Each row was made from one walk, in order. Every step used is in the known rows, and no mark comes twice. Write each row's walk.
Known rows
suzom/busid/garo/kunorun: [ 13 -14   0  -8   2  -1  -6  11   2 -12  -2   1  -4  -1  -1   2 -19 -14
   3   4   0   1   5  -5]
keza/garo/busid: [ -6 -11   4   1   8  -3 -10   9  -5   1   3  -4  -3   6   0   7 -22  -7
   5  10  -1  12   8  -1]
sigu/suzom/busid/garo/kunorun/dogelum: [ 31 -15  -1   0   0   1   1   9   0 -21   3   2 -13   1   5 -15 -16 -17
   5   7  -1 -12   7  -1]
suzom/busid/garo/rudad: [ 13 -15   8 -12   5   0  -6  13 -11 -12  -1   4   3  -8   4  -7 -19  -7
   8  12  -3   8   5   2]
suzom/sigu: [ 17 -17   2   6   2  -2   3   2  -2  -8   6  -2   1  -1  -4   7 -19   3
   5   0   0   5   6   3]
rudad/garo/busid/suzom: [-11  -2   6  -9   7   3  -5  12  -6   4   4  -6  -3  13   4   4 -27  -4
   0  11  -4   8   6   6]
rudad/garo/kunorun/dogelum/famis: [ 25  -4   5   9  11  13 -10  -1  27 -14  -1   3  -7   8   2  -2 -28  -9
   3   7  -8  -7   6  -5]
garo/kunorun/dogelum/famis: [ 22   0   4  15   9   8  -4  -4  18 -17   3   8  -4   4   0  -4 -25 -13
   2   3 -10 -10   4  -1]
garo/keza: [  2   1  -1   1   8  -5   8   8   1   5   5   4   4  -5   0   5 -13 -10
  12   7  -3   7   1  11]
garo/kunorun/dogelum: [ 11   0   2  16   9   7   1  -1   4 -16   6   1  -3   3  -3  -3 -12 -13
   2   0  -4  -4   2   1]
dogelum/sigu: [  0  -9   5  -4  -2   4   3   0  -1  -1   6   4  -2  -6   0   3 -14   2
   2   6   0  -4   8   4]
famis/dogelum/kunorun: [ -6   0  -3   3   8  -2   6   4   0  -3   9  12   9  -7  -7  -3 -11  -4
   0   2  -6  -6   5  10]
keza/garo/kunorun: [  2 -16   2   3   0  -2  -5   6   9  -5  -1   1  -5  -2  -6  11 -11  -9
   3   0   1   5   6  -6]
keza/garo: [  6 -16   3   0  -3  -2  -5   6   4  -4   2  -1  -5  -3  -1   7 -12  -1
   2   9   1   8   6   1]
sigu/suzom/busid/garo/kunorun/dogelum/famis: [ 40 -15   1  -2   0   1  -3   5  13 -22   0   8 -13   2   8 -16 -29 -17
   5  10  -7 -17  10  -2]
suzom/sigu/dogelum/famis: [ 25  -7   2   3  -2  -4   1  -2  14 -23   5   8  -1   4  -4  -4 -37   6
  10   6  -4  -3   6   4]
garo/busid/suzom: [-14   2   5  -4   6  -2   1   9 -14   1   8  -1   1  10   2   2 -24  -8
  -1   8  -6   5   5  10]
dogelum/sigu/suzom: [  7 -13   2  -5  -9  -6   9  -1  -3   2   9  10  -5  -8   4  -4  -7   2
   5   4   1 -13  11   6]
famis/dogelum/sigu/suzom/busid/garo: [ 20 -26  -2 -22 -15  -1   7  13 -13 -15   4   9 -12  -7   4  -3 -23  -6
   2  10   0  -4  16   8]
kunorun/dogelum/sigu/suzom/busid: [ 32 -17   5  -4   2  11   7   2  -7 -14   9   5 -13  -6   5 -15 -18  -6
   6  14  -3 -16  13  10]
sigu/suzom/busid/garo/keza: [ 21 -14  -4 -15  -1 -11   9  17  -5   0   3   5  -6  -7   8  -6 -17 -14
  15  15   0   0   6  10]
famis/dogelum/sigu: [  2 -10   1  -6  -6   6   6   4  -7  -9   7   8  -2  -5  -5   8 -20  -2
  -1   4  -3   3  11   9]
suzom/busid/garo/kunorun/dogelum: [ 23 -11   2   0   7  10  -5   9   2 -25   0  -4 -10   3   1  -8 -22 -17
   1   8  -2  -3   4  -4]

Which walk is each row?
[ 19 -17   6  -7   2  17  -2   7   1 -22  -1  -3 -13   0   3  -7 -28 -15
   0   8   0  -9  10  -6] => suzom/busid/garo/kunorun/dogelum/sigu
[  8 -17   4  -3  -4  -1  10   6  -8  -9   7  -3  -2   2  -3   7 -24   3
  -2   1  -2   3   6   8] => busid/suzom/sigu
[ 15 -24   1 -17  -9  -3   3   8  -2  -7   1   7 -12  -6   4  -4 -17 -11
   5   3   3 -14  14  -5] => dogelum/sigu/suzom/busid/garo/kunorun
[  4  -3   1   4   8  -4   9  -2   7 -13   9   7   7  -3  -8 -13 -22   6
   8   1   0 -12   3   3] => suzom/sigu/dogelum/kunorun
[ 16  -7   0   4  -2  -4   5   1   1 -22   8   2  -1   2  -7  -4 -24   7
  10   2   1   3   4   6] => suzom/sigu/dogelum
[  8 -15   8  -8  -3  -1  -2   7   4 -21   2   0  -9  16   0   1 -57   0
   4  11  -5   6  12   2] => keza/garo/busid/suzom/sigu/dogelum/famis
[ -3  -2   4  -4   2  -2   7   7 -14 -18  10  -3  -2  15  -4  -3 -40  -1
   5   5  -3   6   6   9] => garo/busid/suzom/sigu/dogelum
[  9 -15  -2  -7 -13  -3  13   3 -10  -7  10  14  -5  -7  -1   1 -12  -1
   3   2  -2  -5  14  12] => famis/dogelum/sigu/suzom
[-12  -2   6  -8  13   3   4   7   2  -6   7  -2   3  13  -3 -11 -39   4
   5   7  -1  -6   7   2] => rudad/garo/busid/suzom/sigu/dogelum/kunorun
[  6  -2   0  -4  10   0   3  10   9   8   1  -1   0  -1   2   7 -15  -5
  13  12  -1  11   3   7] => rudad/garo/keza
[ 16  -4   3  10  11  13  -4   2  13 -13   2  -3  -7   6  -1  -2 -14  -8
   3   4  -2  -1   4  -3] => rudad/garo/kunorun/dogelum
[ -4  -2   4  -1  14   3 -11   8  -1   6   3  -4   1  10   2   3 -20  -3
   7  11  -2   9   6   1] => rudad/garo/busid
[ 12  -6   7   5   2  15   4  -3  -1 -13   7   0  -7  -2   2  -6 -18  -2
   0  10  -2  -7   8   5] => kunorun/dogelum/sigu
[  9  -7   3  -5  -9  -3  12   3  -5 -24  10   0  -4   5  -5  -2 -30   6
   3   4  -1   1   4  10] => busid/suzom/sigu/dogelum
[ 18 -22  -4 -25  -9  -3  16  19 -11  -6   3   9 -10  -9   5   0 -28 -15
  10  13   0   1  15  13] => famis/dogelum/sigu/suzom/busid/garo/keza
[ 29 -30   6  -4   1  11   1   6   1 -17   2   3 -19  -5   2  -7 -21 -15
   5   8   1 -13  17  -4] => keza/garo/kunorun/dogelum/sigu/suzom/busid
[ -3 -15   6  -7  -3  -1   2  11 -10 -20   5  -7  -8  15  -3   2 -44   0
   4   9   1  12   9   3] => keza/garo/busid/suzom/sigu/dogelum
[ -8  12   1   1   7  -5   5  -2  10  -7  10  12   7  -4  -5 -18 -11   2
   7   7  -2 -15   0   6] => sigu/dogelum/kunorun
[ 26 -23  11 -12  -2   9   5   7 -14 -18   3   6  -9  -8  11 -21 -21  -8
   8  16  -1 -10  13   4] => kunorun/dogelum/sigu/suzom/busid/garo/rudad
[  0 -16   7  -7   8   5  -1  12  -8  -1   3 -10  -3  15   1   9 -37   1
   2   6  -2  11   9   2] => rudad/garo/busid/suzom/sigu
[ 23 -22  -1 -15  -6   0   9  10 -13 -11   9  13  -7  -9  -1  -1 -19  -7
   6   8  -4  -5  17  14] => famis/dogelum/sigu/suzom/busid
[ 16 -22   5   4  -6   7   6   0   6 -12   4   3 -17  -3   2  -4 -14 -10
   3   3   3 -13  14  -5] => keza/garo/kunorun/dogelum/sigu/suzom
[ 15 -25   9 -21  -7  -2   4  10 -15  -7   1  10  -4 -12   9 -12 -17  -4
  10  11   1  -7  14   3] => dogelum/sigu/suzom/busid/garo/rudad
[-15   2   5  -3  12  -2  10   5  -6  -9  10   2   7  10  -5 -12 -37  -1
   4   3  -4  -9   5   6] => garo/busid/suzom/sigu/dogelum/kunorun
[ 10  -7   8 -10   3   3  -3   7   8 -16   3  -1  -5  20   2  -1 -56   3
   6  12  -6   3  10   3] => rudad/garo/busid/suzom/sigu/dogelum/famis
[ 14   7   2   1  -2  -5  -3  -3  16 -18   6  13   0   2   0  -9 -27   2
   9  11  -6  -6   3   8] => sigu/dogelum/famis
